Each row was made from one small tree. The marks that hang from a mark follow it in brackets, in the order of their numbers. Every link used is in the known rows. Write each row's tree.
Known rows
Z_103(Z_562 Z_798(Z_939 Z_985)): +7.48,-2.98,+1.21,+1.60,-1.79,-0.20,-0.33,+0.08,-1.06,+2.74,-3.31,+0.28,-2.40,-0.26,-0.78,+0.86,+0.66,+3.25,+1.21,+2.60,-1.88,+0.60,-1.58,+0.92,+5.43,-2.07,+0.79,+2.85
Z_939(Z_562): -0.39,-3.49,+2.46,-0.32,+0.17,+1.27,-2.21,-0.17,-0.47,+0.34,-2.44,-0.39,-1.63,+0.02,-0.57,+2.63,+1.07,-3.33,-3.25,+1.79,-0.67,+0.27,-0.75,+0.67,+2.31,-3.81,+0.52,+1.54
Z_103(Z_562(Z_985(Z_736 Z_964))): +3.03,-0.43,-0.44,-0.05,+0.07,-0.09,-1.43,-0.66,-0.74,-2.79,-3.50,-0.24,-1.88,-0.30,-1.88,+2.59,+2.33,-0.48,-0.53,+1.57,-0.73,+0.73,-0.25,+1.26,+4.35,-2.31,+0.63,+2.40
Z_736(Z_985): -3.88,-0.70,+1.04,+1.82,-0.12,+1.00,-2.30,-0.78,-0.84,+0.24,-1.65,-0.21,-0.92,+0.14,-2.91,+4.04,+1.10,+1.09,-1.31,+0.14,+0.17,+0.37,+0.05,+0.68,+2.11,+0.26,+1.17,+2.39
Z_985(Z_964): -0.91,-2.24,+0.71,-0.27,+1.32,+0.24,-1.68,+0.50,-1.36,-1.11,-2.62,-0.55,-1.14,+0.61,-1.91,-2.25,+1.25,-5.24,-1.04,+1.23,+0.48,+0.80,-0.02,+0.09,+1.35,-0.76,+0.72,+3.14
Z_798(Z_103 Z_939 Z_985(Z_562 Z_736)): +2.23,-1.52,+1.37,-0.43,+0.05,-3.42,-0.50,+1.13,-0.67,+3.06,-4.14,-0.81,-1.31,+0.40,-3.05,-0.99,-1.54,+2.95,-0.97,+3.35,-1.14,+0.27,-0.33,+2.07,+7.27,-1.65,-0.24,-1.39
Z_103(Z_562(Z_985(Z_736)) Z_798(Z_939)): +5.59,-1.74,-0.66,+0.93,-2.10,-0.31,-0.46,-0.35,-0.33,+0.73,-3.05,+0.88,-2.44,-0.45,-1.26,+2.93,+1.43,+3.94,+1.03,+1.97,-2.19,+0.63,-1.40,+1.37,+6.05,-4.24,+1.12,+2.80
Z_798(Z_103(Z_562) Z_939 Z_985(Z_736 Z_964)): +5.26,-1.56,+1.73,-0.63,-0.45,-2.92,-0.21,-0.31,-0.72,+1.25,-4.96,-0.93,-1.75,+0.58,-3.81,+2.47,-0.34,+2.66,-2.02,+4.10,-1.16,+0.55,-1.02,+1.57,+6.81,-4.37,+0.01,+0.75
Z_562(Z_985(Z_736 Z_964)): -0.54,-0.49,-0.93,-1.09,+1.15,-0.10,-1.50,+0.90,-0.84,-1.03,-2.76,-0.10,-1.36,+0.93,-2.53,-1.68,+2.02,-3.89,-0.72,+1.10,-0.13,+0.63,-0.23,+1.56,+3.75,-1.25,+1.07,+1.97
Z_964(Z_985(Z_562)): -1.28,-0.87,+1.45,-0.07,+1.42,+0.32,-2.08,+1.70,-1.76,+0.63,-2.30,-1.27,-1.01,-0.80,+0.75,-3.79,+0.01,-2.70,-0.03,+2.60,+1.58,+0.95,-0.38,+1.20,+2.02,+2.60,+0.30,+1.49
Z_798(Z_103 Z_939 Z_985(Z_562 Z_736 Z_964)): +1.56,-1.91,+1.00,-0.94,+0.84,-4.33,-0.28,+1.25,-0.79,+2.05,-4.46,-0.82,-1.23,+0.88,-3.70,-1.39,-1.24,-0.05,-0.70,+3.73,-0.87,+0.48,-0.13,+1.66,+6.50,-1.67,-0.21,-0.40
Z_103(Z_562 Z_798(Z_939 Z_985(Z_736 Z_964))): +5.79,-2.48,+0.06,+0.80,-1.01,-1.58,-0.19,-0.06,-0.99,+2.21,-3.21,+0.23,-2.42,-0.03,-0.88,+1.08,+0.78,+1.78,+1.88,+3.06,-1.63,+0.87,-1.60,+1.40,+5.27,-2.62,+0.84,+3.86
Z_985(Z_736 Z_964): -3.26,-0.48,-0.98,-0.99,+1.77,-1.35,-1.72,+0.13,-1.04,-0.67,-1.66,-0.78,-1.31,+0.53,-1.43,-1.32,+1.25,-3.86,-0.13,+1.66,+0.51,+1.03,-0.12,+1.69,+1.98,-1.48,+0.79,+3.95
Z_939(Z_562(Z_985(Z_736))): -0.34,-2.48,+1.19,-1.09,+0.27,+0.67,-2.00,+0.14,-0.09,+0.14,-2.71,-0.17,-1.75,+0.38,-1.24,+2.95,+1.72,-3.38,-2.93,+1.80,-0.97,+0.23,-0.88,+1.58,+3.76,-4.25,+0.72,+0.93
Z_964(Z_985(Z_562 Z_736)): -3.08,+0.33,+0.12,-0.59,+1.69,-0.77,-2.05,+1.38,-1.48,+0.97,-1.65,-1.42,-1.16,-0.85,+1.13,-2.99,+0.01,-1.96,+0.61,+2.90,+1.58,+1.11,-0.47,+2.35,+2.47,+1.70,+0.39,+2.09
Z_736(Z_985(Z_562 Z_964)): -5.71,-1.19,-0.21,+1.23,+1.41,-1.64,-1.92,+0.16,-0.83,-1.58,-2.18,-0.19,-0.60,+0.20,-3.29,+2.22,+0.87,-2.95,+0.45,+0.57,+0.25,+0.59,+1.03,+0.32,+1.73,+2.40,+0.71,+2.62
Z_103(Z_798(Z_939 Z_985(Z_562 Z_736 Z_964))): +1.49,-2.85,-0.37,+0.37,+0.34,-2.31,-0.34,+1.80,-1.07,+3.66,-2.35,+0.31,-1.74,+0.67,-1.06,-3.82,-0.12,-1.32,+2.34,+2.36,-1.13,+0.76,-0.97,+1.41,+4.68,-0.21,+0.84,+2.88
Z_930(Z_103(Z_798(Z_985(Z_562 Z_736))) Z_939): +2.34,-5.40,+0.41,-0.68,-2.27,-1.10,-0.98,+1.81,-0.83,+2.89,-0.83,-0.68,-1.91,-0.07,+5.26,+1.07,+0.73,+3.99,+0.81,+1.54,-2.90,+0.78,-1.87,+2.15,+4.62,+1.14,+0.77,+4.09
Z_930(Z_103(Z_562(Z_985(Z_736)) Z_798)): +3.50,-2.78,+0.27,-0.32,-2.43,-0.76,-1.64,+0.09,-0.84,-0.73,-1.57,-0.19,-2.29,-0.56,+2.35,+3.48,+1.90,+3.82,-0.27,+1.80,-2.29,+0.98,-1.69,+1.91,+3.56,-2.70,+0.28,+3.34
Z_103(Z_562 Z_798(Z_985)): +6.21,-2.63,+0.81,+1.57,-1.28,+0.24,-1.16,+0.07,-1.11,+0.72,-2.84,+0.26,-2.48,-0.65,+0.58,-0.26,+1.14,+2.40,+1.26,+1.76,-1.31,+0.82,-1.39,+1.27,+4.50,-0.43,+0.85,+3.36
Z_798(Z_103 Z_939(Z_562) Z_985(Z_736 Z_964)): +2.96,-3.27,+2.75,-1.71,+0.15,-2.72,-0.50,+0.37,-0.36,+2.75,-4.57,-0.85,-1.57,+1.29,-3.74,+2.72,-0.65,-0.89,-3.38,+4.36,-1.29,+0.29,-1.41,+1.64,+5.98,-6.00,+0.02,+0.18

Write each row's tree
+2.41,-3.74,+0.76,-0.15,-0.19,-1.27,-0.48,+1.10,-0.83,+4.29,-2.46,+0.25,-2.03,+0.97,-1.03,-1.00,+0.35,-1.92,+0.45,+2.91,-1.42,+0.65,-1.83,+1.42,+4.20,-3.08,+1.02,+3.34
Z_103(Z_798(Z_939(Z_562) Z_985(Z_736 Z_964)))
+5.28,-1.86,+2.26,+0.25,-2.13,-0.20,-0.75,-0.91,-0.27,-0.75,-5.03,-0.05,-1.63,-0.35,-3.92,+4.89,-0.02,+5.03,-3.65,+2.45,-1.77,+0.14,-0.56,+0.36,+6.75,-6.48,+0.15,-0.92
Z_798(Z_103(Z_562(Z_985)) Z_939)
+5.22,-2.58,+3.51,+0.14,-0.98,-0.56,-0.59,+0.70,-1.02,+3.62,-4.56,-0.74,-1.38,+0.82,-3.59,-0.41,-1.09,+2.74,-3.42,+3.04,-1.09,+0.08,-0.95,+0.96,+6.40,-3.11,+0.18,-1.21
Z_798(Z_103 Z_939 Z_985)
-0.59,-2.72,+0.95,-1.43,+0.87,+0.32,-1.82,+0.23,-0.17,-0.63,-2.92,-0.11,-1.66,+0.72,-1.65,+2.64,+1.95,-5.25,-2.67,+2.05,-0.77,+0.36,-0.83,+1.30,+3.27,-4.27,+0.70,+1.74
Z_939(Z_562(Z_985(Z_736 Z_964)))
+2.08,-3.54,+2.12,-0.59,-0.26,+0.34,-0.77,+0.43,-0.59,+2.43,-3.80,-0.07,-1.40,+1.08,-3.50,+2.63,+0.88,-3.31,-2.83,+2.74,-1.35,+0.04,-0.83,+0.07,+4.22,-5.19,+0.65,+0.52
Z_798(Z_939(Z_562(Z_985(Z_964))))
+1.61,-0.79,+1.89,-0.37,+0.12,-1.03,-1.78,+0.42,-0.81,+0.99,-3.12,-1.04,-1.57,+0.22,-1.47,-1.56,-0.35,+2.55,-2.47,+2.04,-0.19,+0.52,-0.75,+2.53,+5.48,-1.32,+0.25,+0.21
Z_798(Z_103 Z_985(Z_736))
+1.34,-3.58,+0.31,+0.05,-0.82,-0.35,-0.79,+0.68,-0.44,+2.57,-2.35,+0.74,-1.97,+0.52,-1.27,+0.63,+0.78,-1.23,-0.26,+1.99,-1.59,+0.52,-1.57,+0.90,+4.01,-4.75,+1.16,+2.99
Z_103(Z_798(Z_939(Z_562(Z_985(Z_736 Z_964)))))
+2.02,-4.13,+1.51,-0.10,-2.26,-0.57,-1.45,+0.80,-1.26,+2.31,-1.12,-0.30,-1.77,+0.09,+1.86,+1.41,+0.65,+2.57,-1.01,+1.97,-2.11,+0.78,-1.69,+0.97,+2.60,-2.97,+0.32,+2.92
Z_930(Z_103(Z_798(Z_939)))
+3.09,-7.02,+1.62,-1.15,-3.10,+0.65,-1.18,+1.16,-0.06,+1.63,-1.41,-0.14,-2.08,+0.13,+4.58,+5.28,+1.65,+2.33,-1.67,+1.54,-3.52,+0.48,-2.47,+1.34,+4.25,-3.13,+0.94,+3.68
Z_930(Z_103(Z_798) Z_939(Z_562(Z_985)))
+2.85,-6.66,+1.61,-1.34,-2.62,-0.52,-1.13,+1.20,-0.36,+3.38,-1.00,-0.68,-2.21,+0.18,+5.23,+4.59,+1.10,+2.97,-1.17,+2.31,-3.23,+0.63,-2.67,+2.10,+4.29,-2.11,+0.82,+4.25
Z_930(Z_103(Z_798(Z_985(Z_736))) Z_939(Z_562))
+4.88,-4.51,+1.10,-0.69,-2.97,+0.64,-1.17,+0.26,-0.64,-0.56,-2.29,-0.95,-1.91,-0.45,+3.62,+5.94,+2.00,+4.80,-1.60,+1.44,-2.90,+0.54,-1.47,+1.20,+4.82,-0.94,+0.59,+2.98
Z_930(Z_103(Z_562(Z_985)) Z_939)
-5.13,-0.55,-2.37,-0.98,+2.84,-3.93,-1.58,+1.13,-0.87,-1.89,-1.98,-0.61,-1.04,-0.02,-1.07,-2.90,+0.62,-5.17,+2.05,+1.65,+0.35,+1.06,+1.05,+1.75,+2.60,+1.23,+0.20,+3.00
Z_985(Z_562 Z_736 Z_964)
+2.12,-4.76,+2.00,-0.44,-2.30,-0.57,-1.47,+0.64,-1.00,+2.25,-1.27,-0.27,-1.85,+0.14,+1.95,+2.75,+0.70,+1.83,-1.38,+2.33,-2.34,+0.71,-1.84,+0.97,+2.51,-4.12,+0.26,+2.95
Z_930(Z_103(Z_798(Z_939(Z_562))))
+4.97,-3.87,+4.29,-0.54,-0.97,-0.67,-0.74,+0.39,-0.48,+3.54,-4.87,-0.72,-1.57,+0.88,-3.40,+2.46,-0.90,+1.16,-4.43,+3.72,-1.58,-0.06,-1.50,+0.92,+6.34,-5.07,+0.01,-1.36
Z_798(Z_103 Z_939(Z_562) Z_985)
+4.06,-3.35,+1.32,+1.10,-0.95,+0.25,-0.56,+1.36,-1.29,+4.88,-2.42,+0.34,-1.89,+0.63,-0.93,-3.03,-0.01,+0.58,+0.62,+1.95,-1.24,+0.44,-1.62,+0.92,+4.58,-1.08,+1.13,+2.32
Z_103(Z_798(Z_939 Z_985))
+2.17,-1.90,+2.32,+0.23,+0.53,-1.46,-1.64,+1.37,-0.92,-0.13,-3.88,-0.80,-1.27,-0.12,-1.53,-3.46,-0.76,+0.56,-1.54,+1.83,-0.38,+0.38,+0.10,+1.48,+5.56,+1.38,-0.21,-1.12
Z_798(Z_103 Z_985(Z_562))
+1.66,-1.34,+0.34,-0.03,+0.95,-2.74,-0.31,+1.75,-1.28,+5.22,-3.13,-0.78,-1.32,+0.85,-2.17,-3.26,-0.53,-0.48,+1.20,+3.16,-0.85,+0.33,-0.23,+1.95,+5.93,+1.09,+0.21,+0.14
Z_798(Z_939 Z_985(Z_562 Z_736))
+1.41,-5.83,+1.34,-2.18,-1.83,-0.24,-1.36,+0.74,-0.20,+0.80,-1.77,-0.92,-1.73,+0.48,+3.47,+6.10,+1.92,+0.35,-2.50,+1.98,-2.80,+0.50,-1.92,+1.66,+4.00,-2.98,+0.63,+3.25
Z_930(Z_103 Z_939(Z_562(Z_985(Z_736 Z_964))))
+2.85,-3.73,+0.40,+0.71,+0.14,-1.60,-0.37,+2.00,-1.28,+3.38,-2.83,+0.40,-1.68,+0.75,-1.14,-4.44,-0.03,-1.99,+1.96,+2.17,-1.21,+0.65,-0.88,+0.69,+4.36,+0.33,+0.82,+2.47
Z_103(Z_798(Z_939 Z_985(Z_562 Z_964)))
+4.47,-2.12,+2.51,+0.54,-2.13,-0.43,-0.91,-1.32,-0.37,-0.43,-4.51,-0.38,-1.60,-0.63,-3.41,+4.69,-0.52,+5.62,-3.57,+2.52,-1.55,+0.23,-0.52,+0.25,+5.88,-6.30,+0.02,-0.19
Z_798(Z_103(Z_562) Z_939)
+5.71,-1.69,+2.98,+0.46,-0.81,-0.13,-1.55,-0.21,-0.87,-0.79,-4.40,-0.92,-1.81,-0.38,-1.69,+0.75,+0.05,+3.43,-2.68,+2.26,-0.73,+0.46,-0.77,+1.44,+5.70,-1.45,-0.02,-0.09
Z_798(Z_103(Z_562) Z_985)
+4.20,-2.91,+2.13,-0.06,+0.78,-0.71,-0.21,+1.49,-1.77,+4.50,-3.93,-0.73,-1.27,+1.73,-3.48,-2.95,+0.19,-3.60,-0.64,+3.23,-0.39,+0.33,-0.79,+0.36,+4.24,-0.29,+0.56,+1.09
Z_798(Z_939 Z_985(Z_964))
+3.32,-2.96,+2.31,-0.43,+0.58,-3.14,-0.24,+1.55,-1.03,+1.69,-5.07,-0.65,-1.08,+0.92,-3.95,-1.90,-1.25,-1.08,-1.34,+3.46,-0.92,+0.30,-0.05,+0.60,+6.15,-1.20,-0.27,-0.98
Z_798(Z_103 Z_939 Z_985(Z_562 Z_964))
+5.17,-2.10,-1.05,+0.53,-1.50,-0.91,-0.27,-0.26,-0.44,-0.10,-3.35,+0.90,-2.36,-0.17,-1.82,+2.57,+1.65,+1.84,+1.15,+2.22,-2.01,+0.78,-1.32,+1.07,+5.51,-4.46,+1.10,+3.43
Z_103(Z_562(Z_985(Z_736 Z_964)) Z_798(Z_939))
+5.29,-2.11,-0.11,+1.37,-1.75,+1.04,-1.25,-0.14,-0.57,-1.57,-2.97,+0.91,-2.41,-0.80,-0.20,+1.43,+1.91,+2.35,+0.68,+0.96,-1.68,+0.70,-1.20,+0.96,+4.81,-2.25,+1.06,+2.96
Z_103(Z_562(Z_985) Z_798)
+2.22,-7.19,+1.87,-0.99,-3.01,+0.22,-1.35,+0.76,-0.20,+1.94,-1.02,-0.43,-2.08,-0.15,+5.20,+5.32,+1.19,+2.72,-1.63,+1.59,-3.29,+0.56,-2.45,+1.25,+3.53,-3.06,+0.86,+4.30
Z_930(Z_103(Z_798) Z_939(Z_562))
+0.96,-4.24,+0.93,-0.79,-0.83,+1.64,-1.27,+0.43,+0.03,+1.27,-2.39,-0.34,-1.67,+0.15,+1.15,+3.64,+1.50,-0.12,-2.17,+0.99,-1.75,+0.10,-1.06,+1.36,+5.10,-2.10,+1.34,+2.34
Z_930(Z_939(Z_562(Z_985(Z_736))))
+4.71,-4.81,+1.01,-0.96,-2.58,+0.23,-1.01,+0.27,-0.70,-0.99,-2.45,-0.90,-1.87,-0.17,+3.24,+5.76,+2.12,+3.37,-1.33,+1.60,-2.77,+0.65,-1.46,+1.00,+4.45,-1.01,+0.58,+3.54
Z_930(Z_103(Z_562(Z_985(Z_964))) Z_939)
+2.35,-3.36,+2.32,-0.31,-0.66,+0.73,-0.88,+0.33,-0.53,+2.84,-3.62,-0.05,-1.48,+0.83,-3.11,+3.00,+0.74,-1.86,-2.97,+2.57,-1.48,-0.05,-0.92,+0.27,+4.58,-5.26,+0.64,+0.02
Z_798(Z_939(Z_562(Z_985)))
+2.12,-2.91,+2.63,-0.91,-1.39,-0.63,-1.05,-0.39,+0.25,+0.96,-4.32,-0.10,-1.54,+0.32,-3.71,+5.39,-0.24,+1.98,-5.04,+2.86,-1.77,-0.03,-1.03,+0.87,+6.05,-8.21,+0.24,-1.04
Z_798(Z_103 Z_939(Z_562(Z_985(Z_736))))
+6.55,-2.52,+0.17,+1.38,-2.29,+0.41,-0.45,-0.13,-0.50,+0.48,-3.48,+0.98,-2.38,-0.46,-1.53,+2.46,+1.40,+3.21,+0.62,+1.83,-2.27,+0.51,-1.34,+0.62,+5.76,-3.81,+1.03,+2.42
Z_103(Z_562(Z_985) Z_798(Z_939))
+3.33,-7.49,+2.10,-1.32,-2.35,-0.25,-0.98,+1.41,-0.55,+2.72,-1.45,-0.57,-2.11,+0.45,+4.89,+4.02,+1.27,+0.91,-1.19,+2.25,-3.12,+0.63,-2.65,+1.41,+3.69,-1.78,+0.76,+4.46
Z_930(Z_103(Z_798(Z_985(Z_964))) Z_939(Z_562))
+2.18,-6.43,+1.98,-1.88,-1.96,+0.34,-1.29,+0.94,-0.31,+0.58,-2.05,-0.85,-1.69,+0.50,+3.52,+5.80,+1.89,-0.20,-3.02,+1.90,-2.87,+0.37,-1.87,+1.05,+3.78,-2.75,+0.63,+3.06
Z_930(Z_103 Z_939(Z_562(Z_985(Z_964))))
+1.83,-4.09,+1.30,+0.72,-1.38,+0.37,-1.01,+0.42,-0.61,+3.17,-2.09,+0.67,-1.93,+0.14,-0.62,+0.70,+0.23,+0.05,-0.57,+1.72,-1.64,+0.38,-1.51,+0.47,+3.60,-4.47,+1.07,+2.67
Z_103(Z_798(Z_939(Z_562)))
+6.35,-2.25,+0.17,+1.19,-1.63,-1.02,-0.34,-0.14,-0.91,+2.88,-2.92,+0.21,-2.48,-0.35,-0.54,+1.54,+0.63,+3.98,+1.69,+2.71,-1.80,+0.75,-1.62,+1.69,+5.76,-2.61,+0.83,+3.19
Z_103(Z_562 Z_798(Z_939 Z_985(Z_736)))
+5.84,-3.98,+1.76,+0.16,-2.65,-1.03,-1.01,+0.42,-1.31,+1.93,-2.17,-0.50,-2.25,-0.12,+2.11,+2.75,+0.93,+3.97,-0.20,+2.82,-2.51,+0.85,-1.95,+1.28,+3.78,-2.40,+0.07,+2.86
Z_930(Z_103(Z_562 Z_798(Z_939 Z_985)))
+6.89,-2.75,+3.06,-0.09,-0.79,-1.64,-0.23,-0.06,-0.97,+1.07,-5.56,-0.75,-1.66,+0.63,-4.03,+1.93,-0.40,+1.59,-2.63,+3.86,-1.22,+0.39,-0.92,+0.48,+6.33,-3.90,-0.05,+0.05
Z_798(Z_103(Z_562) Z_939 Z_985(Z_964))
+1.57,-6.41,+2.39,-1.41,-2.31,+0.57,-1.57,+0.45,-0.39,+1.39,-1.47,-1.09,-1.72,-0.03,+4.37,+6.18,+1.36,+1.72,-2.97,+1.79,-2.71,+0.41,-1.81,+1.15,+3.35,-2.57,+0.49,+3.19
Z_930(Z_103 Z_939(Z_562))
+3.18,-3.37,+0.71,+1.15,-0.50,-1.05,-0.51,+1.94,-1.21,+4.42,-2.50,+0.41,-1.76,+0.41,-0.83,-4.02,-0.33,+0.06,+1.71,+1.96,-1.35,+0.49,-0.98,+1.02,+4.86,+0.42,+0.80,+1.79
Z_103(Z_798(Z_939 Z_985(Z_562)))
+1.57,-2.45,+1.90,-0.39,+1.35,-2.37,-1.37,+1.55,-1.04,-1.10,-4.34,-0.75,-1.13,+0.38,-2.20,-3.75,-0.50,-2.38,-1.37,+2.22,-0.13,+0.60,+0.17,+1.08,+4.75,+1.19,-0.24,-0.11
Z_798(Z_103 Z_985(Z_562 Z_964))
+3.27,-4.48,+1.77,-0.39,-1.60,-1.16,-1.06,+1.37,-1.51,+2.95,-1.66,-0.51,-1.77,+0.78,+1.53,-0.25,+0.63,+0.71,-0.28,+2.56,-1.92,+0.83,-1.86,+1.09,+2.73,-1.61,+0.31,+3.05
Z_930(Z_103(Z_798(Z_939 Z_985(Z_964))))
+4.62,-2.02,-0.35,+0.83,-0.52,-1.04,-0.95,-0.04,-0.98,+0.35,-2.65,+0.10,-2.44,-0.44,+0.20,+0.07,+1.32,+0.90,+1.90,+2.15,-1.07,+1.07,-1.40,+1.81,+4.35,-0.96,+0.84,+4.36
Z_103(Z_562 Z_798(Z_985(Z_736 Z_964)))
